Each row comes from the steps of one path. Every step used is in the known rows, and no mark comes twice. Write the path behind each row, first mark first.
Known rows
Z U: [ -6   3 -38   6   9  -1  -1 -18  13 -12   8  -5 -25   1  41 -21 -21 -23
 -23  -9   6 -14]
X Z U J: [ -3  -4  -6   0  11  -6  -1  17  19 -18   2  -6 -39   9  39  -2   2 -13
 -11  -4  10 -11]
U J G: [-10  -3   1 -15  10  -9 -10  -6  -4 -19   5 -12 -25   1  13 -17   0 -12
 -16  -4  13 -13]
G X Z U: [  8   0 -14  -3  21  -7   3  -2  18 -16  10  -9 -30   6  28  -1  -6 -14
 -23 -20  16 -15]
V J G: [ -3  -3 -51   0   4  -3  -5 -18  -9 -13  16 -18 -18  18  17  -9 -10 -15
 -36 -17  11  -8]
V J G X Z F: [ 17  -6 -41 -15  25 -15  -1  10 -14 -12  35 -49 -27   7  10  -4  22   1
 -55 -25  26 -12]
F K: [ -6  10 -43   9  17  17  -3 -29   1 -23  -4   1 -12   8  42  14 -13 -25
 -45   3   6 -15]
V J K F: [ -3 -17 -61  22  40   1   6 -33  10 -16  16 -17 -14  15  13   2  -8 -44
 -40 -11  18  -6]
G X: [  5  -7   5   4  26   9  -4 -20   6 -19  -1  -9 -14   9  -2   3 -21 -16
 -30 -12  21 -20]
J K: [-10   6 -43  11  25   9  -1 -24  27 -19  -9   1 -14  -7  24   8 -10 -28
  -8  -2  12 -20]
G X Z U J: [ 10 -11  28  -7  22 -14   1  12  16 -19  -1 -11 -39  15  16  -2   1  -7
 -11 -16  17 -15]
V J: [  0  -6 -40  22  10  16   2 -16   4 -10   4 -12 -15  29  11  10 -19 -22
 -30  -6  10 -18]
X Z: [ -5   7 -36  13  14  16   1   3  17 -24   2  -3 -18   4  35  21  -2 -17
 -25  -8  12 -14]
X Z U J C: [ -4  -3 -14  -4  -2   8 -10   9   5 -17  12 -20 -43 -10  45   2  13 -31
 -12 -10  12 -14]
F K J G X Z: [  9   0 -13 -20  31  -1  -1 -22 -17 -28   6  -8 -30  15  27  17   3  22
 -34 -20  22  -4]
K J: [ -4  -3 -12  14  19  24   1 -25  -2 -17  -2  -2 -24  18  18   6 -20   2
 -11  -4  16 -10]
U Z F K J V: [  3  21 -60   7  31  24   3 -42 -27 -21 -24 -39 -37  -3  33   2  22  -7
 -64  10  14 -23]
V J C: [  3  -9 -46  17  -2  37  -9 -21  -7  -7  17 -24 -17   9  14  12 -10 -42
 -35 -11  11 -18]
M J K: [ -7  26  -2  12  20  15  -4 -25  25 -20 -11   2  -7  -2  33   9  -7 -26
  -6  -8   9 -18]
G X Z: [  9  -2  -6   1  23  10   4  -1  13 -22   1  -7 -21  10   9  20  -2 -12
 -27 -18  18 -17]
U Z F K: [ -4  20 -63  -4  21   9  -3 -26 -26 -22   6 -26 -21  -6  34  -2  16 -20
 -74  15  11 -25]
U Z: [ -8  13 -33   7   7  14   0 -27  -6 -22  -5  -3 -20   6  11  -1  -7 -24
 -36   5   7 -28]
G X Z F K J: [ 14   0 -21  -2  46  15   2 -10 -16 -22   9 -30 -29  13  28  24  15  20
 -50  -5  28 -15]

Write each row's path
[  9  -2 -20 -22  43  -3  -9 -35 -34 -19  20 -35 -25   0  22 -14   8  19
 -54 -12  29 -13]  Z F K J G X
[  2   8 -50   3  34  22   0  -5 -11 -23   9 -25 -32   6  53  24  23  14
 -46   4  18  -8]  X Z F K J
[  5  -1 -22 -24  17 -30  -3  -6   3 -16  24 -16 -29  -3  32 -20   1  -4
 -28 -32  17 -11]  J G X Z U
[-10   5 -36 -10  24   4  -6 -40 -23 -19   7  -5 -23  12  40   2  -7   8
 -36  -7  11  -5]  F K J G
[  6 -13  27 -28  16 -34  -6 -10  -2 -13  15 -18 -35   6  10 -38  -8  -6
 -18 -22  18 -14]  Z U J G X
[  2  -5  -3 -15  20 -11  -4 -24  -6 -17  13 -15 -16  -1   4 -16 -12 -11
 -34 -23  19 -17]  J G X
[ 13  -1  12   4  22 -11   5  12  27 -18 -26 -22 -42   4  17   2  12 -20
 -13 -20  19 -16]  G X Z U J V
[  1   6 -44   7  36  22  -2 -26 -16 -16   8 -25 -24   8  41   4   6   7
 -48   4  20 -12]  Z F K J
[  8  -9  -4 -22  26 -21   1 -12  -7 -18  21 -16 -43  12  29 -13  -7  25
 -12 -32  25  -5]  K J G X Z U
[ -3  13 -58   2  27  16  -5 -18  -7 -19  10 -25 -14  -7  45   0   7 -24
 -66   9  12 -17]  Z F K
[ -5   4 -26   9  29  29  -2 -39  -8 -22  -5   1 -21  26  35  15 -15   2
 -29   2  12 -10]  F K J
[ -2  12 -46  -2  32  19   1 -34 -37 -22   2 -22 -31   8  29   0  11   8
 -59  15  15 -17]  U Z F K J
[ -5  -6   3   4  13  -7  -6  -3  12 -17  -1  -7 -35  11  25 -20 -12 -17
  -9  -3  10 -13]  Z U J
[ -2   9 -26  25  21  26   5 -28  11 -16 -28 -16 -22   9  24  11 -11 -10
 -16 -10  19 -10]  K J V
[ 12  -7 -16 -20  36  -6  -2  -2 -20 -13  27 -36 -33  -1  19  -6  20  26
 -34 -23  35  -7]  K J G X Z F
[ 10   2 -33 -21  26 -15  -3   6 -10 -16  28 -41 -25 -20  20 -12  24   1
 -50 -17  31 -16]  J G X Z F
[ 10  -1 -25  -1  34   2   3  11   4 -17  15 -34 -21  -6  17  10  14  -6
 -47 -10  27 -20]  G X Z F
[  0  11 -62 -15  30   0  -4 -13 -25 -25  25 -32 -31  -3  56   6  26  22
 -53  -7  24  -4]  X Z F K J G
[  0  32  -6  25   7  31  -2 -19  21 -20 -28 -17  -7  -2  30   5  -2 -36
 -23 -18  10 -16]  M J V
[ -7   1 -16 -18   8 -28 -10  10   6 -19  16 -12 -42  -2  43 -20  12  -5
 -14 -13  12  -6]  X Z U J G
[ -8   2  -9  -3  27 -16  -4 -11  28 -15 -11  -2 -33  -3  32 -13  -5 -25
   9  -1   9 -18]  Z U J K
